Each row was made from one small tree. Brackets hold a mark, then the marks that hang from it, in alphabetical order. Every link used is in the known rows. Write each row's tree.
Known rows
{guro {zava {bizad masane}}}: [  6  -2  15   5 -20  -3 -12   0 -12  14  -8  -1  -5  -7 -20  -7   7   5
  -6   6  -1   9  -1   1   3   3  -2   2  -2  -5   0   0  -1  -2   4  -1
  -6  -4  13  -7   4   1 -14   7  -5  -2  12  -6]
{guro {ropi {menol migima}} {zava bizad kebu}}: [  7  -5  15   1  17  18  -5   4 -10   9   0  -4  -9  -9  -7   3  -8   4
   4   6 -21   2  -3  10  -7   0  -1   9  -8  -6  -1 -10  -4   0  11   9
  -2  -8  -1  -9 -24   0 -16  13   5  -3  21  24]
{kuvan {masane ripan}}: [  6  -2  -2  13  -5  -3   1  10  -4  -2 -11   2   7  -7 -16   1   3   8
 -15   1   3   7   3   8   2  -4  -4  33 -14  -1   1 -10  -6  -8  -4  -4
  -4  -2   8  -4   6   9   8  12  10   0  11   7]
{kasi {buve {masane vifa}}}: [  2   2   1   2 -20   0  -2   9   5   4  10  -6  24  -2 -20  -3  10   9
 -19   6  -7   2   3   4   0 -23  -3  30 -17  -5  -4  -8 -13  -8  14  -7
  -8  -3  13  -4   4  21   3  17  -4   4   5   9]
{ropi {menol migima {zava bizad}}}: [  9  -1 -12  -4  15  13 -12  10 -11 -14 -16 -12   7   5  -3   8 -12   8
  -8   9  -2   1  -2   5 -10  -3   1  21  23  -3   2  -8  -7   4  16   4
   1   0 -15  -5  -1  -3  -3  11  -2   8  12  18]
{bizad {masane vifa}}: [  7  -3   6   3 -19  -7  -9   2  -1   8   5  -3  15  -3 -18  -5  12  11
 -13   4  13   7   0   4   3  -5  -1  19  -1  -2  -6  -9  -8   8   2  -6
  -7   4  20 -10   3  17   2  16 -12  -3   8  -8]
{ropi {menol {migima guro kuvan} {zava kebu}}}: [  3  -7 -12   4  22  12   0  -1 -14 -11  -3   0   7   3   9  10 -16   0
 -12 -15   3  -7  -3  10  -3 -12  -4   9  22  -5  10  -5 -21   7   4   6
   6   3 -15 -13   8  11   5  22   5  -7  19  23]
{menol {zava bizad guro}}: [  8  -3 -10   5 -11  -6  -6   5 -10  -3 -23   5  13  -7 -10  13  -5   1
  -9   4  -5  -1  -1   3   4  -9   1  18  15  -3  -1   6 -12   9   2  -2
  -2   3  -9 -12   2  -4   1   7  -7   6  12   8]
{zava {bizad masane} guro kebu menol}: [  7  -4  16  13 -11 -14  -1 -13 -13   7   7   9   7 -17  -8   0   6  -9
  -2   6  14  -2   4   5   6  -2   0 -11   9  -3  -4   9 -16  14  -8   3
  -6   4  13 -19  -6  -3  -5   6  -5  -4  22   5]
{kuvan {zava guro}}: [  7  -6   3  14 -22  -4  -2  -4  -7  -2 -13   8  11 -11  -9   4  -2   1
 -13   6  -5   7  -5  10   9 -15   2  17 -10  -2   1   2  -4  11 -11  -5
  -4  -3  -8  -7   6   8   3  15   5  -2  12  -2]
{masane ripan vifa}: [  4  -3 -10   8  -4  -2   2  14   7  -5  -5   8  18  -6 -15  -1   6  10
 -15   7  11   3   0   4   0 -15  -3  39 -15   1  -4  -9  -8  -1   9  -8
  -6   2  16  -8   0  12   8   8 -11   3   3   8]
{guro {ropi {menol {zava {bizad masane} kebu}}}}: [  9  -6   1  -2   1   9 -14  -4 -10  -5  12  -5  -6  -6  -7  11  -1   6
   0   3   1   0   3   8  -7   5   2  12  12  -6  -7  -5  -8   7   5   6
  -4  -5   0 -13 -21  -7  -8   0   0  -3  19  13]
{ropi {menol migima {zava bizad guro kebu}}}: [ 11  -3 -11   3  21  16  -3   1 -17 -23  -9  -6   4  -8   3  13 -12   0
  -5   2   8  -5   0   7  -9  -7   1   8  28  -5   2  -1 -17  20   7   6
   2   2 -13 -14  -6  -9  -7  13  -1   2  24  18]
{zava {bizad {masane vifa}} {guro ropi} kebu}: [ 10  -7   4  10 -11 -12  -3 -10 -11  17  24   6   5 -17  -8   7  12   2
   0   5  11  -5   0  10   3  -6   1   0  -7  -4 -13  -2 -16  16   0   0
  -8   2  23 -20 -14  -2  -2   8 -12  -8  20  -2]
{buve kasi {masane ripan vifa}}: [  7   3 -15   6  -2  -1   2   9   8  -6  -4  -4  18   2 -16  -2  19   7
 -21  -3   3   3  -3   3  -9 -28  -2  39 -21  -8  -4  -9 -14 -19  17  -6
 -10   2  18  -6   7  19  -2   5  -6   4  -1  18]
{kuvan {masane ripan} zava}: [  7  -5  -4  15 -13   3  -2  -3 -12  -2   0  -3   4 -10 -14   1   6   6
 -16   7   2   6   4  10   2   1  -2  28 -20   0   0  -8   0  -9 -11  -5
  -5  -4   3   5   5   5   7   8  14   2  13   7]
{migima {guro {ropi menol} {zava kebu}}}: [  2  -8  23   7   0  12  -1   7   4  11   4   9   2 -10 -10   4  -7   3
  -5  -6 -25   3  -4  11  -2  -8  -2  16 -21  -6   3  -6  -4   0  -8   2
  -4  -5  -6 -18 -24  14 -15  20  10 -13  17  20]
{buve masane}: [  4   0   5   1 -17  -1  -7   9   3  11 -16  -4  12  -2 -20  -3   9   7
 -15   2   3   9  -3   5   3 -18  -1  24  -8  -6   2   0  -7  -7   4  -4
  -5  -6   3  -8   9  21   2  18   9   0   6   9]
{kuvan masane zava}: [  8  -7   7  12 -21  -1  -7  -6 -17   4  -1  -6   2  -7 -19   1   5   5
 -15   3 -11   8   4  12   7   3   1  19 -16  -1  -1  -7   2  -5 -16  -4
  -5  -6   2   3   4  14   4  15  15  -1  14   1]
{bizad masane}: [  5  -2  12   5 -21  -7 -11   4  -7  12  -6   0   8  -1 -16  -7   5  10
 -11   0   7  10  -1   5   1  -5  -2  19   4  -4   0  -5  -4   7  -1  -4
  -5  -1   8 -10  12  15   5  17  -2  -6  12  -6]
{ropi {menol {migima kuvan} {zava bizad guro}}}: [  7  -3 -16   1  13   5  -1  -5  -9 -25 -24  -1   9  -4  12  12 -19   0
  -7   4  -1  -1  -3   7  -1 -11   1  12  23  -5   4  -2 -21  14  16   6
   4   1 -19  -9  11  -3  -2  12  -9   5  10  13]
{ropi {menol migima}}: [  6   1   6   0   8  10  -7  11   3 -11 -15  -4  10   2  -5  -1 -10   8
 -12   4  -1  10  -4  10  -5  -9  -2  28   7  -3   5 -13  -7   6   9   3
   0  -3  -7  -6   1  15   0  25   2   0  11  15]
{kasi {buve {masane ripan}}}: [  0   5  -5   7 -17   3   1  15   7  -5  -1   3  18  -5 -14  -5   3   7
 -18   2  -6   5   0   5  -3 -24  -5  38  -5  -7   0  -6 -10 -15  17  -5
  -8  -5   1  -5  13  12   6   6   4   3   5  13]
{menol zava}: [  6  -5  -4   3 -10   2 -12  14  -5  -5 -22   2  14   2 -13   6  -5  10
 -12  -3  -3   5  -1   4   1 -10   0  30   7  -1   2  -3  -3   1   0  -2
   0   0  -9 -10   8  13   5  12  -1   4  11   9]
{migima kuvan}: [  2  -7  -1   6 -19 -10  -1   1  -3  11 -26  12  12  -3 -10  -2  -1   3
 -11   0  -4   6  -2   7   9 -19  -4  17 -11  -2   3  -2 -10   2   2  -1
   0  -8   2  -8  18  19  11  14  -1  -3   7   1]
{kuvan {masane ripan vifa} {zava bizad menol}}: [  9  -7 -10  13  -2  -7   4 -15 -13  -3  19  -5  12 -14 -12   5  11  -4
 -11  18  -1  -5  10   9   7   9   1  14 -24   3  -9  -7  -5 -13  -6  -1
  -9   1  21   2 -10   0  -1  -4   0   9  11  12]
{buve {kasi ripan} {masane vifa}}: [  9   2   4   3   4  -4   1   7   6   8   3  -9  20   2 -23  -2  12   3
 -16  -1   1   5   0   7  -9 -28  -3  32 -17 -11  -7 -12 -13 -13  19  -4
  -9   1  19  -7   7  20   4   5   1   2   2  18]
{menol {migima guro kuvan} {zava bizad}}: [  2  -4 -23   4   4  -9  -2   2 -19  11 -13   3  14   8   9  10 -11  -2
 -11  -6  -7  -8  -5   5   5  -9  -3  -2  31  -4   8   1 -17   1  14   5
   6   1 -16  -7  23   3  13  14  -9  -1   8  16]

Which tree is each row?
[  7  -4 -14   0  22  10  -3   2 -20   2  -1  -8   6   3   6  11  -9  -2
  -8  -1   5  -8  -1   7 -10  -1  -2   5  37  -4   6  -3 -16  10   7   6
   3   5 -16 -12  -5  -4  -3  16   3   0  19  28] -> {ropi {menol {migima guro} {zava bizad kebu}}}
[  8  -9   7   9  -8  11  -1  -7  -3  -7   6   8   2 -19  -5  10  -7   1
  -6   6 -14   4  -3  18   1 -12   3  19 -24  -5  -5  -5  -6  11 -11   0
  -6 -10 -12 -12 -22   3  -3  14  13  -8  21  11] -> {kuvan {zava {guro {ropi menol}} kebu}}
[  3  -4  24   5   4  -2 -10   7  -7  15   4   5   6  -3  -8   2 -10   1
   3   5 -34   3  -3   7   5   0   0   1 -10  -3   0  -4   1 -13  13  11
  -2  -4  -1  -8 -11   8  -4   9  -4   2  13  21] -> {guro ropi {zava bizad {menol migima}}}
[  8  -3 -17  15 -17  -6   2 -15  -9  -7  16   3   9 -14  -4   4  13   0
 -13  15  21   0  -2   5   4  -2   1   9  -3  -3 -10   0 -12  11   2  -7
 -11   4  12  -3   3 -10  -2  -2 -13   1   7 -10] -> {kuvan {zava {bizad {masane ripan vifa}} guro}}
[  6  -4  -8  11 -10  -9  -3 -18  -9  -5  26   1  12 -10  -5   0  15  -3
  -9  17  12  -2   5   4   4   8   2   7  -8   0 -11  -2  -7  -1   3  -2
 -10   1  22  -3  -5  -3   0  -9 -11   7   6   5] -> {kuvan {zava {bizad {masane ripan vifa}} menol}}
[  6  -5  21   2  -2  11 -11  -5  -8  10  10  -2 -13 -15 -14   0   2   5
   3   5 -10   4   1   7  -6   5   0   6 -14  -7  -5  -5  -4   1   2   5
  -7  -8   6 -12 -22  -4 -20   4   3  -8  21   8] -> {guro {ropi menol} {zava {bizad masane} kebu}}
[  7  -7  -4   2   9   4  -5   3  -9  11   2   4   3  -4  -4  19  -8   0
  -4  -3 -14  -7  -1  10  -4  -4   1  14   7  -4  -2  -3 -11   3   1   4
  -1  -1 -14 -17 -24  -5  -4   9   5  -4  14  28] -> {migima {guro {ropi {menol {zava bizad kebu}}}}}
[  1   3 -10   7 -13   3   4  12  10  -7  11   1  23  -6 -14  -2  10   9
 -21   7  -1   1   3   3  -3 -22  -5  39 -19  -5  -5  -9 -15 -13  17  -8
 -10  -3  14  -2   6  15   6   6  -3   6   3  12] -> {kasi {buve {masane ripan vifa}}}
[  4   1   9   9  -5  -5  -7   1 -21  20   7  -2   5   4  -5  -5   1   2
  -6  -4  -5   4  -7   1   1   3  -4 -10  26  -6   8  -1  -6   2   7   3
  -2   3   1  -6  17   5  -9  19  -7  -8  15   0] -> {menol {migima {guro {zava {bizad masane}}}}}
[  8  -6   5   9 -10 -11  -1   3 -11  20  -3  14   4 -17  -8  11   2  -2
   1   5  -6  -3  -2  12   5 -16   1   6  -5  -4  -6   3 -12   9   0   3
  -4  -6   2 -19 -12  -3   2   9   1  -5  20  10] -> {zava bizad {guro ropi} kebu}
[ 10  -7  -5  14 -18  -3   2 -11 -20   7  -3   9   0 -18  -9   7   5  -7
  -8  12   5  -3   1  10   4  -8   1  -4  -2  -3  -3   9 -11  15 -10  -4
  -5  -3  -2 -10  -4  -8  -2   7   6  -1  22   6] -> {kuvan {zava bizad guro kebu}}
[  2   3   5   4 -11   1   3   9   8   5  21  -3  25  -5 -17  -3   3   5
 -15   9  -2   4   4   5  -3 -24  -7  33 -13  -8  -8  -9 -13  -6  21  -7
  -9  -1  17  -5   2  15  11   8   1   4   5  11] -> {kasi {buve {masane vifa}} ripan}
[  8  -6 -13   4  -1   2  -8   5 -18   7 -13  -1   3  -6 -14   9   2   1
  -8   2   8  -5   3   2  -4  -4   0   8  11  -2  -1   3 -10   6   1   0
   0  -1   0 -13  -3  -3   1   2   0   6  19  16] -> {menol {zava bizad kebu}}
[  7  -3   1   2   0  11  -5  10   1 -28 -25  -1  15  -7  -7  11 -14   6
 -13  -1  -6   7  -1   6  -3 -14   2  35   4  -3   3  -3  -8  11  -2  -2
  -1   3 -16 -14  -6   7  -8  17  -2   2  12   9] -> {ropi {menol {zava guro}}}
[  2 -10 -10  10 -23 -18   2 -13 -15  33   5  16   5  -4   3  10  -1  -5
  -4   5 -25  -4  -7  16  15  -6  -1  -2 -13  -4  -1   1  -6  -6  -1   2
  -2 -10 -12  -6   4   4  13   9   4  -6   4  11] -> {migima {guro ropi} {kuvan {zava bizad}}}
[  6   4  -6   6  -3  -1   0  11   8  -3 -16  -3  12   2 -18  -4  12   6
 -19  -5   1   8  -4   4 -11 -25  -2  39 -12 -10   2  -5 -10 -20  15  -3
  -8  -1   4  -7  14  19  -3   6   5   2   3  20] -> {buve kasi {masane ripan}}
[  5  -7  12  12 -20  -7  -2  -9  -7  -7  -5  11  19 -13  -6   4  -3  -5
 -12   7 -14   5   0  11  11  -9   4  14 -11  -1   0   4  -5   4 -14  -2
  -5   0  -5  -9   0  11   0  12   3  -2  13   6] -> {kuvan {zava guro menol}}
[  2 -10   2  12 -26 -10   0 -10  -5   8  -6  17  10 -13   2   8  -8   1
  -6   0 -20   5  -6  18  15 -20   1  15 -27  -4  -2   0  -8   1  -5   0
  -3 -10 -14  -7   5  11  12   9   3  -6   8   1] -> {migima {kuvan {zava {guro ropi}}}}
[  4  -7   4   6  11   7   3  -6  -1  -8  -6  10   1 -10   9   8 -15   2
  -1  -4  -5   1  -4  19   1 -22  -1  13  -7  -6   2  -9 -19  12   6   9
   1  -7  -9 -13  -5   9   5  22   7 -12  20  15] -> {zava {guro {ropi {menol {migima kuvan}}}} kebu}
[  0  -8  -6  11 -23 -13   3 -10 -12  15  -9  15  13  -2  -1   3  -2  -3
 -15  -3 -10   0  -4  11  14 -13  -2   6 -10  -2   6   2 -10  -3  -8  -4
   0  -4 -11  -6  19  18  11  17   7  -7   4   5] -> {migima guro {kuvan zava}}
[  6  -7   2   8  13   8  -8   9 -13  -2   5   8   7  -4   1  12 -14   6
  -5 -12 -11  -3  -7  11  -1 -21   1  14  16  -5   1  -4 -10   9   6   6
   2   2 -12 -17  -3   2   7  18   1  -7  27  18] -> {menol migima {zava {guro ropi} kebu}}
[  9  -2  -9  -4   1   5 -10   8  -5 -11 -25  -7   8  -3 -11  10  -7   4
  -9  10  -6   3   1   4  -4  -1   2  25   8  -2  -1  -5  -6   3   6   1
  -2  -3 -12  -9 -10  -2  -7   5   2   8   8  16] -> {ropi {menol {zava bizad}}}
[  2  -3   7   7   4 -21  -3   8  -8  31  10  11  17   3   3   7  -7  -5
  -1   1 -26  -4  -5  12   8  -7  -1   2  13  -1   3  -1  -7  -8   9   9
   0   3  -8 -13  -1  11  10  19  -3  -5  10  28] -> {zava bizad {menol {migima {guro ropi}}}}
[  1 -11  -6   2   6   7   0  -2  -1  -1   3  11   6  -4   4  15 -14   1
  -5 -13 -11  -6  -2  12   0 -13  -2  17  -6  -5   2  -7 -17   1  -1   5
   2  -4 -14 -17  -8  10   6  14   5 -11  14  24] -> {migima {guro {ropi {menol {zava kebu}}}} kuvan}
[ 10  -4 -19  14  -8  -2   2 -11 -17   1  11  -7   6 -14 -14   5  14   2
 -13  18   9  -3   8   9   3   5   0  19 -20   1  -9  -8  -5 -11  -3  -6
  -8  -2  21   5  -4  -5   3   2   1   9   9   5] -> {kuvan {masane ripan vifa} {zava bizad}}
[  5  -4   3   8  -1  -5  -2  -3 -14   7 -13  -3   4   0  -5  -3  -5   6
 -12  -4   1   3   2  12   7  -6  -5  12  -2  -2   7 -11 -12  -4   2   4
   3  -4   0  -1  26  18  13  25   7  -5  15   6] -> {menol {migima {kuvan masane}}}
[  3  -3  14   6   2  -1  -8   5 -10  10 -11   0  10  -2  -8  -3  -5  -1
  -3   8 -18   4  -1   3   4   3  -1   0   0  -2   4   0  -4  -7   9   7
  -2  -2   2  -7   0   6 -11   7  -6   6  14  19] -> {guro {zava bizad {menol migima}}}
[  7  -2  -5  -5  14  18 -13  12  -3 -26 -18 -10  11   7  -3   6 -16  11
 -11  -1  -3   6  -3   7  -9  -6   1  33  21  -3   4 -12  -7   3  10   3
   3   1 -17  -5   1  10  -2  19   1   4  13  18] -> {ropi {menol migima zava}}
[  6 -10   8  11 -10   3  -6 -11 -11   2   6   6  11 -11 -12   1   4  -6
  -9   3  -3   0   4  11   4  -4   1   8 -13   0   0   1  -5   1 -15  -1
  -4  -5   4  -9  -9  12   0   8  11  -1  20  15] -> {kuvan {zava kebu menol}}
[  7  -2 -12   0   5   1 -12  12 -18  -2 -13  -6   9   6  -6   7  -8   6
  -7   3   0   0  -3   2  -4  -3   0  10  27  -2   2  -4  -8   2  15   3
   2   0  -9  -6  13   0   6  11  -6   8  12  15] -> {menol migima {zava bizad}}
[ -4  -9  24  10 -13 -12   1  -1   3  20  -2  21  16  -6   1   2  -9  -4
  -3  -9 -44   2  -3   9  15 -11  -4   6 -31  -5   6  -1  -6 -17  -4   6
  -2  -3  -2 -14  -2  23  -1  13  -4  -9   8  18] -> {migima {guro ropi {zava menol}} kuvan}
[ -3  -7   7  10 -19  -7   4   3  -4  17 -16  15  11  -5  -7  -4  -6   0
 -13  -8 -20   3  -5   5  12 -13  -6   8 -19  -5  11   0 -10  -3  -5  -1
   0  -2  -1 -11  15  20  -3  18  -2  -7   6   5] -> {migima {guro zava} kuvan}
[  4  -1  -8   8 -12  -6  -4   5   3  -2   8   4  13  -4 -10  -4  13  12
 -14   3  19   6   0   4  -1  -7  -4  31  -8  -2  -6 -10 -10   3   8  -7
  -8   4  25  -7   7  10   6   8 -12  -1   6  -5] -> {bizad {masane ripan vifa}}
[  5  -8   4  10  12  -7   2 -18 -22  12   6  -5   2 -10  -1   1   2  -9
  -1   3   4  -8  10  11   8   3  -4 -12   3  -1   3  -3 -17  -4  -2  12
   2  -3   9  -8  10   7   5  11   7   0  23  19] -> {zava bizad kebu {menol {migima {kuvan masane}}}}
[  3  -1   4   8   5 -18  -1   4 -13  25  -4   4  22   3   1   2  -5  -6
  -7   3 -10  -3  -3   6   6  -3  -2  -4  23  -2   8   1 -10  -3   6   5
   0   8  -5 -12  11  11   4  17  -5  -3  11  21] -> {zava bizad {menol {migima guro}}}
[  8  -5   7   6   0   2   1  -1  -2  10  -8   7   2 -18  -8  11  -5  -2
   0  12  -8   0   0  14  -1 -13   1  13  -9  -5  -6  -1 -11  13   1   4
  -5  -5  -5 -18 -25  -4  -6  10   4  -5  17  17] -> {zava bizad {guro {ropi menol}} kebu}
[  9  -4  -4  -6  -1   2 -14  -1  -1  -5  17 -10   3  -1  -9  11   1  11
  -2   6  -1   2   1   7  -5   5   4  22  -1  -4 -13 -11  -7   2  13   2
  -6   0   7  -8 -22  -2  -6   4 -12   3   8  10] -> {guro {ropi {menol {zava {bizad {masane vifa}}}}}}
